What can hang from each mark:
q172: q166 q231
q319: q105 q172 q729
q166: q105 q172 q729
q729: q319
q231: q172 q729
q105: q231 q319

Every row comes from one small tree of marks. The marks that hang from a mark follow it in brackets, in the order of their numbers. Every link used is in the known rows. Which tree was each row made from?
In the rows, 128 means zero.
Known rows:
q166[q105 q172[q231[q729[q319]]]]: [202  87 113 113 116 113 110 159  83  78 118  90 162 151 173  46 106 164
 144 220]
q166[q729]: [124 135 108 113 114 113  87 143 131 108 113 112 135 138 112  95 154  99
 117 123]
q105[q231 q319]: [120 134 155 122 112  80 101 165 145 104 120 153 112 145 126 118 139 166
 145 115]
q105[q231[q172 q729[q319]]]: [145 137 181  68  88 124 138 145  97  95 108  63 118 148 140  53  90 155
 141  85]
q172[q166 q231[q729]]: [136 118 157  79 105  89 108 126 128  89 105 115 158 153 131  62 112 169
 128 147]
q729[q319[q105[q231] q172[q166]]]: [112 142 147  90  98  56 120 122 122  91 128 113 109 140  95  64 112 209
 143  71]
q166[q172[q231[q729[q319]]]]: [186 110 124  92 112 107 107 145  93  78 106  86 159 148 155  52 106 158
 153 184]
q319[q172]: [130 139 109 115 108  97  89 125 124 118 118 129 106 144 106  95 133 142
 128 129]
q729[q319]: [152 130 136  86 115 119 103 137 113 112 127 100 141 136 128  76 125 135
 137 130]
q172[q166[q729[q319[q105]]] q231]: [131 135 125  75  98  74 109 125 122  81 108 106 167 141 100  54 129 157
 137 116]
q231[q729[q319]]: [152 130 148  77 102 131 113 133 102 107 119  86 145 137 134  58 107 132
 133 122]
q105[q231[q172[q166] q729[q319]]]: [125 133 202  61  91 118 129 137 113  85 107  64 144 148 131  41  86 189
 134  73]
q231[q172 q729]: [132 135 164  88  87 137 123 124 112 103 104  95 124 141 125  68 105 116
 126 117]
q166[q105 q729]: [140 112  97 134 118 119  92 157 120 108 126 116 137 141 129  89 153 105
 108 158]
q172[q166[q105] q231[q729]]: [151  97 145 100 110  95 111 139 118  89 118 120 161 155 150  55 112 175
 119 184]
q729[q319[q105 q172[q166]]]: [118 143 136  88  94  81 107 104 121 100 125 120 135 132  84  59 113 184
 136  95]
q105[q319[q172[q166 q231] q729]]: [113 134 114 125  92  49  58 113 147  98 105 149 148 160  95 110 131 216
 141 171]
q105[q319]: [123 135 141 120 108 104  88 146 144 113 117 160 137 136 114 113 140 142
 136 140]
q166[q172[q231[q729]]]: [168 106 122 114 115  95 106 143 109  77 104 111 141 149 151  73 121 144
 145 191]
q105[q231 q319[q172 q729]]: [109 140 114 146  95  55  76 135 137 108 120 139  92 153 105 132 139 191
 144 128]

Write each row's tree:
[138 103 101 174 125  89  81 196 134  79 118 138 136 145 142 110 157 159
 132 167] => q166[q105[q231 q319] q172 q729]
[114 129 106 113  88  31  97  85 129  90 119 130 118 151  88  92 129 192
 139 152] => q319[q105 q172[q166 q231] q729]
[152 136 113  96  92  86 104 124 106 103  99 119 114 159 121  73 109 155
 138 152] => q319[q172[q231[q729]]]
[137 147 116  97  91  89 114 111 105 109 126 119 107 132  92  71 117 151
 143 106] => q729[q319[q105 q172]]
[ 98 144 104 113 106  94  67 125 142 104 105 115 144 145  83  81 143 153
 110 104] => q319[q172[q166[q729]]]
[147 144 125  86  92 121 101 122  97 113 112  91 127 143 115  56 101 152
 133 115] => q231[q729[q319[q172]]]
[114 142 101 144  92  79  63 117 136 117 117 146 117 145  93 128 141 166
 136 153] => q105[q319[q172 q729]]
[141 145 122 110  83  83  90 136 120 104  91 153 127 158 112  87 110 175
 147 152] => q105[q319[q172[q231[q729]]]]
[115 147 130 131 101  69  89 155 141 109 114 157  96 151 107 115 132 187
 145 108] => q105[q231 q319[q172]]
[159  85 129 146 126 100 120 170 106  78 131 104 116 147 170  77 124 157
 131 173] => q166[q105[q231[q729]] q172]
[142 117 122 107 111 109  85 133 112 109 131 110 153 144 117  55 115 196
 119 147] => q729[q319[q172[q166[q105]]]]
[112 131 184  80  90 130 116 116 128  93 102  95 151 142 116  58 102 149
 117 104] => q231[q172[q166] q729]
[132 125 132 143  93  87 103 163 117 104 119 146 101 155 131  91 113 189
 133 134] => q166[q105[q231[q729] q319[q172]]]
[129 136 188  60  86 142 116 119 113  93 104  71 169 139 120  36  87 164
 126  97] => q231[q172[q166] q729[q319]]
[142 105 142 122 113  80  87 156 143  94 118 167 171 154 133  89 130 198
 133 193] => q172[q166[q105[q319]] q231]
[120 139 191  61  73 121 141 102 109  85 110  86 152 130 103  33  85 157
 133  80] => q231[q172[q166] q729[q319[q105]]]
[147 110 122 108 100  84  99 130 112  94 112 123 143 162 130  54 105 194
 120 175] => q319[q172[q166[q105] q231[q729]]]
